What can hang from each mark:
K202: K959
K730: K183
K874: K183
K959: K3 K382
K382: K183 K959
K3: K959
K248: K202
K183: K382 K730 K874 K959

Known rows, with every way that one mark hangs from another:
(K874 (K183 K382 K730)): [ 28  -6  45  -2  37 -28   9 -38  10 -14 -17  -1  -5   6  -4  -9  43  44
  27 -22   4 -53]
(K248 (K202 K959)): [-40 -27 -18  47  36   8  16 -36  30  15   3  19 -17  23 -42   0  -2   8
  25  -8 -32  33]
(K248 K202): [-20 -22  -2  41  13  13   9 -17  29 -11  10  21 -25  20 -27 -14  15  21
  29 -26 -43  16]
(K382 K183): [  1  32   8  10  28 -12  16   9  -9 -26   9  30 -17  -2  29   7  28  10
 -17 -35   1 -31]
(K382 (K183 K959)): [ -1  30  10  29   9  -9  23  19   2 -24  -6  16 -26 -10  41  -4   4  11
  -6 -23  -3  -5]
(K730 (K183 K382)): [ -6  -6  51  19  28 -42   2 -12 -33  -4  10  -7 -16   8 -11   6  52  25
   8 -19 -27 -38]
(K959 (K382 K183)): [-20  18  16  20  36  18   7  32  23 -26   0  33  -4  16   2  24  13  -1
 -41 -41   0 -35]
(K382 K183 (K959 K3)): [ 15  61  19  18   0 -25  26   3  -6 -11 -19  13  -2   2  22 -40  42 -11
 -33 -25  34   0]
(K183 K874 (K959 K382)): [ -6 -31  27  56   8 -13  11  10  32 -13 -44 -29 -25   9  15   7 -12  33
  -3  -5  -5   4]
(K959 (K382 (K183 K730))): [ -1  26  10   8  22  20  11  15  23 -21   4  17   6   8  20  18  19  -2
 -26 -29  11 -31]
(K3 (K959 K382)): [-52  -9  65  11  16  32 -19  32  47 -20 -13 -19   7  25 -15   0  27  16
 -32 -38 -34 -11]
(K3 K959): [-38  -3  61   6  12  11 -13  12  27 -17  -5 -25  -8  12   4 -16  41  28
  -8 -35 -37  -5]
(K202 (K959 K3 K382)): [-52 -14 -12  24  56  17  -3  -5  43   6 -19  19  -8  28 -61  12  14 -15
 -45 -13  24  27]
(K183 K382 K730 K959): [ 23 -14  37  24 -19   6  19 -16  36  13 -29 -42 -13  -9  20  -6  13  38
  51  30   1  22]
(K183 K382 K730 K874 K959): [ 43 -27  38  26 -14 -29  19 -40  14  20 -59 -73  -9  -5  35  -6   9  52
  63  51  23  15]
(K730 (K183 K382 K874 K959)): [  8 -20  52  39  12 -67  11 -23 -40   1 -29 -45 -19   2  12  -2  23  39
  24  12 -14 -15]
(K248 (K202 (K959 K3 K382))): [-53 -29 -25  41  42  30   3 -25  46  10 -15  25  -2  40 -74  -7  -3 -16
  -6  -6  -4  52]
(K3 (K959 (K382 (K183 K730)))): [-28  24  52  -5  14  31 -10  22  28 -19 -11 -22  24  17  20  -2  27   3
 -25 -27 -10 -17]
(K730 (K183 K382 K874 (K959 K3))): [  7 -15  42  30  14 -61   3 -26 -37  -5 -38 -42 -13   9  -5 -21  34  27
  16  19  11   8]
(K959 K3 (K382 (K183 K730 K874))): [ 11  21  -8  -5  31   7  -4  -5   9 -26 -32   0  18  19   2 -11  31 -12
 -34  -6  62   1]

Rows:
[ 46 -26  37   2  12 -31   8 -52  -5  19 -40 -58   0   5  22   4  40  53
  48  35  30 -19] : (K183 K382 K730 K874)
[ 23 -17  18  40 -10  -6  14 -16  34  -6 -36 -55  -9  -6  41  -3  -1  31
  23  16  15   8] : (K183 K730 K874 (K959 K382))
[ 16  21  -1  21  17 -31  18  -3 -15 -26 -40  -7 -16  -2  35 -21  12  10
  -6   2  39  14] : (K382 (K183 K874 (K959 K3)))
[-30  18 -25   7  53  16   7 -16  23   7 -16  18  11  17 -27  11  15 -28
 -40  -2  50  22] : (K202 (K959 K3 (K382 (K183 K730))))
[ 21 -14   2  26  -7   1   6 -19  36 -13 -51 -51  -3   2  18 -28  12  17
  12  23  43  37] : (K183 K730 K874 (K959 K3 K382))
[  6 -21   9  39   5 -29   7 -13  14 -19 -50 -31 -32   1   7 -31  15  31
   8   6  22  38] : (K183 K874 (K959 K3))
[ 55  58  12   6  -8 -47  30 -36 -24   1 -35 -32  13  -8  57 -47  48   0
  -7   8  65   0] : (K382 (K183 K730 K874) (K959 K3))
[ 28  -5  37   9  19 -20   8 -33  25 -19 -42 -12  -8   4 -11 -33  28  33
  28  -4  25  -3] : (K874 (K183 K382 K730 (K959 K3)))
[ 13 -38  32  30   6 -27   3 -19  12   3 -81 -45 -18  17 -15 -18  12  41
  25  38  36  41] : (K183 K382 K874 (K959 K3))
[ 56  -3  45   7 -10 -43  15 -57   2  31 -61 -70  12   7  16 -32  52  35
  33  43  56   8] : (K183 (K382 (K959 K3)) K730 K874)
[ -7 -20  31  28   1   5   4   5  38  -4 -53 -12 -22  15 -32 -19  15  25
  14  17  14  45] : (K183 K382 (K959 K3))
[  0  -1   2  26 -14  35   6   3  61 -19 -20 -20  -7  -1   2 -26  13   1
   1   1  22  42] : (K183 K730 (K959 K3 K382))
[ 38  33  -8   9   2 -26  20 -24 -16 -18 -33 -26  -4 -13  56 -29  19  12
  15  16  54  18] : (K382 (K183 K730 K874 (K959 K3)))
[  6 -17  54  33  30 -32  13  -9  24 -20 -38   5 -25  10 -15  -7  12  45
  17 -26 -15 -29] : (K874 (K183 K382 K959))
[ 13   2  19  20  20  -2   5 -13  43 -37 -24   2  -8   4  -6 -31  20  15
  -3 -32  15  -7] : (K874 (K183 K730 (K959 K3 K382)))
[-19  17  53  -4  16  13 -10  10  14 -17 -26 -37  26  17  29  -2  26  12
 -20 -17   2 -20] : (K3 (K959 (K382 (K183 K730 K874))))
[ -9  14  -1   5  42   4  -7  10   9 -31 -35  14   8  26 -16  -4  27 -12
 -51 -18  50  -3] : (K959 K3 (K382 (K183 K874)))
[ 23  45 -10   7  -4   3  21  -4   2 -24 -10   0  -8 -15  44 -30  21  -2
   7  -1  36  23] : (K382 (K183 K730 (K959 K3)))
[-42 -25 -30  37  38  11   8 -40  31  11  -8  21 -14  31 -61 -18   8  -5
  14  -2  -7  55] : (K248 (K202 (K959 K3)))
[-27   0  36  50  10 -21   7  15  -3 -25  15  -6 -22   1   4  -2  16   9
 -12 -35 -40 -17] : (K730 (K183 (K959 K382)))
[-33  10  58   3  26  10 -14  23  14 -20 -29 -25  18  25  14   3  21  12
 -36 -27  -7 -22] : (K3 (K959 (K382 (K183 K874))))
[ 21   7  15  15  15 -20  11 -30  26 -38 -19  -1 -19  -6   6 -45  31  25
  15 -29  15  -3] : (K874 (K183 K730 (K959 K3)))
[-51 -32 -14  50  40  25  12 -22  46  14  -3  23  -8  35 -56  13 -13  -1
   6 -11 -29  27] : (K248 (K202 (K959 K382)))
[  2  12  59  25  10 -50   7 -16 -29   5  -7 -18  -4  11 -17 -23  60  12
  -4 -11  -6 -17] : (K730 (K183 (K382 (K959 K3))))
